In the rows, zero is written as 128.
Known rows, with every step that occurs
laka buvuz dasu bero teke sanas: [128  55  83 140  75 130 104 121 167  87 172 130 125 164 153 151 147 125
 150 104  88 114 144 112  64 124 121]
laka buvuz dasu: [156  78 135 131 108 138  77 141 137 107 153 149 127 144 158 155 120 113
 127 121 114  97 149 115  93 127 154]
dasu bero: [110 124 123 130  97 122 139 103 120 133 134 140 113 129 118 135 147 137
 151 142 108 120 148 125 119 133  95]
toreb bero teke zapev: [125  98  56 123 132 142 175  84 185 126 144 145 134 157 138 134 143 150
 147 108  85 156 121  91  91 125  95]
zapev toreb sanas teke buvuz dasu: [ 94  54  98 138 160 130 125 153 176 129 156 139 179 147 156 172 173 140
  81  99  58  33 111 130  95 120 132]
zapev dasu bero toreb buvuz momav: [ 97 109 107 150  77 159 107 102 104 148 146 195 129 135 155 174 194 161
 121 147  99  64 132 129 106 146 129]
teke zapev toreb: [ 73  98 111 147 167 119 137 136 131 130 134 128 186 176 118 129 149 135
 112 118 110  84 119 121 142 125 106]
gela zapev: [127 117  85 131 115 117 124 126 131 123 131 118 142 103 130 120 113 143
 124 117  93 110 124  91 120 133 135]
bero toreb buvuz: [111 101 138 124 115 149 113 114 134 122 158 149 163 140 164 152 156 128
 136 153 131  85 121 111 100 118 164]
zapev dasu bero: [111 114 133 136  73 128 118 122 110 156 122 165 103 124 133 125 166 171
 135 129 110 105 147 144 105 150  79]
sanas dasu bero sipo: [123 101 120 136  63 115 135 133 119 199 144 154 116 137  97 107 156 161
 161 156 104  77 162 156 121 111  90]
zapev toreb sanas dasu bero: [ 69  74 122 122 123 127 113 149 118 161 168 137 168 153 137 151 202 111
  92 147  70  39 157 170  91 100 120]
toreb buvuz dasu: [130  72 137 111  98 135  98 151 136 112 153 153 151 145 145 152 123 142
 131 127 120  76 153 102  69 131 166]
dasu bero teke buvuz: [114  99  79 142  83 147 167  80 157 124 130 135 101 130 126 117 121 136
 177 105  93 119 118  92  78 143  62]
zapev toreb sanas teke: [ 89  74 109 123 190 129 121 149 167 141 153 113 179 154 160 174 194 107
  83 103  74  55 116 156 122 106 154]
gela zapev dasu bero: [113 105  92 140  65 118 114 121 115 145 124 153 117 102 136 118 149 182
 132 119  79  90 142 105  99 153  91]
toreb sanas dasu: [117  89 127 110 107 143 104 158 124 155 164 130 158 123 125 140 169 112
  98 160 105  84 157 157  81 114 138]
sipo bero teke buvuz toreb sanas: [ 67  63  55  94 106 145 135 115 165  80 176 136 134 146 198 189 169 106
 134  93  75  94 119  74  56 113  83]
dasu bero teke: [118 103  90 137  97 135 148  84 154 133 136 133  95 147 133 128 146 123
 169 107 110 137 115 121  94 127  91]
sanas dasu bero: [132 116 127 125  77 131 137 128 109 167 149 137 113 123 102 115 155 144
 145 159 110 108 157 153  99 119  93]
zapev toreb: [ 92 111 125 140 165 118 125 140 130 133 131 127 154 158 147 135 151 119
 105 111 105  85 115 145 141 110 136]
zapev dasu bero toreb buvuz: [ 99  92 141 132  62 145 106 110 115 150 145 183 129 135 163 143 189 171
 142 150 112  71 143 129  82 141 108]
gela zapev toreb bero teke sanas dasu: [105  79  16 132 121 117 163 135 176 128 167 109 166 139 153 120 166 165
 104  94  26  97 117 115  83  96 127]
sanas teke buvuz toreb: [113  96 104 125 151 161 156 142 171 128 146 122 143 130 139 173 139 127
 127  92 103  79 113  93 110 143 122]

Rows
[110  69  97 116  82 149 121 122 147 161 169 132 132 139 129 139 183 108
 132 141  90  91 147 153  55 111 108]
toreb sanas dasu bero teke
[112  95  78 132 193 126 177 117 184 141 146 127 173 160 135 155 175 160
 111 103  63  98 116 118 137 119 114]
sanas teke zapev toreb bero
[112  75  70 122 103 113 134 102 172  94 183 168 142 116 194 187 198 179
 110 143  65  91  96 103  90 105  92]
sipo bero toreb sanas teke buvuz dasu
[106  76  99 120 161 139 132 135 170 134 156 114 186 140 122 164 176 123
 108 126  93  91 133 122 108 133 128]
toreb sanas teke zapev
[107  90  98 144 194 126 156 137 170 143 138 110 178 164 124 143 164 141
 116  96  97  86  99 129 147 123 117]
sanas teke zapev toreb
[129  66  97 128 124 140 128 140 178 124 154 140 159 115 137 167 151 148
 102 115  74  72 126 111  79 139 124]
toreb sanas teke buvuz dasu
[126  90  63 126 112 148 161  96 178 141 134 164 124 153 149 127 159 176
 138  99  86 143 124 104  84 137  82]
toreb bero teke zapev dasu
[132 120  43 163 127 174 161  91 159 113 123 136 116 128 127 143 106 115
 137  84  96 120  83  92 109 143 114]
bero teke buvuz momav
[ 72  90  82 141 154 104 159 123 155 158 137 161 182 184 129 137 163 169
 123 124  67  69 143 113 152 111  97]
teke zapev toreb bero sipo
[118  93 111 130 148 141 121 110 170 144 166 138 160 132 161 175 207 128
 101 146 105  94  92 146 121 110 156]
bero toreb sanas teke
[ 85  52  95 135 109 123 124 135 166 184 144 156 169 151 119 157 207 172
 131 125  74  47 155 135 113 140  85]
toreb sanas teke zapev dasu bero sipo
[ 95 108  63 157 119 157 148  73 151 134 165 164 149 115 132 198 199 136
 112 153  58  70 110 117 120 136 113]
dasu bero toreb sanas teke buvuz momav
[ 75  80  77 151 129 128 157  92 156 135 140 133 143 186 125 130 163 128
 157 100  94  99 109 115 105 125  73]
dasu bero teke zapev toreb
[127 105  96 139  90 123 105 139 121 140 118 143 131 101 146 112 135 174
 113 107  95  96 125 107 107 148 118]
gela zapev dasu
[121  78 136 132  96 135 100 123 140 120 166 174 155 150 165 160 156 154
 126 151 131  76 113 113  88 118 169]
bero toreb buvuz dasu
[ 89  76  78 151 162 136 149 116 169 130 137 120 162 191 136 122 146 120
 137  81 112 105  84 116 115 120 105]
bero teke zapev toreb
[106  83  55 141  83 173 138 108 138 149 164 148 136 121 114 161 168 110
 119 138  61  70 139 126  64 130 102]
toreb sanas dasu bero teke buvuz momav
[108  46 106 134 168 129 134 155 176 130 158 132 195 179 135 161 161 156
 117  94  90  48 116 109 105 126 146]
sanas teke zapev toreb buvuz dasu
[150 114 101 136 141 148 167 122 172 128 126 112 133 101 124 130 117 151
 139 100  95 108 111 101 118 144 104]
sanas teke buvuz
[146  90  95 147 101 131 160 113 172 131 138 148 116 114 117 142 132 183
 144 108  81  96 116 103  97 149  85]
sanas teke buvuz dasu bero
[132  94  68 136  98 137 150 144 167 127 158  93 137 147 118 101 151 139
 137 104 115 148 107 148  84 109 115]
bero teke sanas dasu
[ 91  77  80 118 117 117 124 108 158 119 174 163 160 134 189 176 235 181
 107 144  81 100 103 126 109 111  82]
sipo bero toreb sanas teke zapev dasu
[114  68 134 114  72 129 108 132 128 115 158 164 138 147 137 158 138 149
 149 137 103  69 169  99  61 137 137]
toreb buvuz dasu bero
[116  68 107 142  97 117 116 101 165 143 176 179 132 146 146 184 209 168
 114 151  90  85 107 143  97 120 126]
buvuz dasu bero toreb sanas teke
[ 50  57 107 118  69 148 122 154 129 169 168 163 165 147 120 169 170 128
 132 145  81   6 178 106  75 130  92]
teke buvuz toreb sanas dasu bero sipo
[112 128  96 120 110 105 134  92 132  97 162 155 118 127 185 154 182 158
 131 153 108 141 100 119 135  96  99]
sipo bero toreb
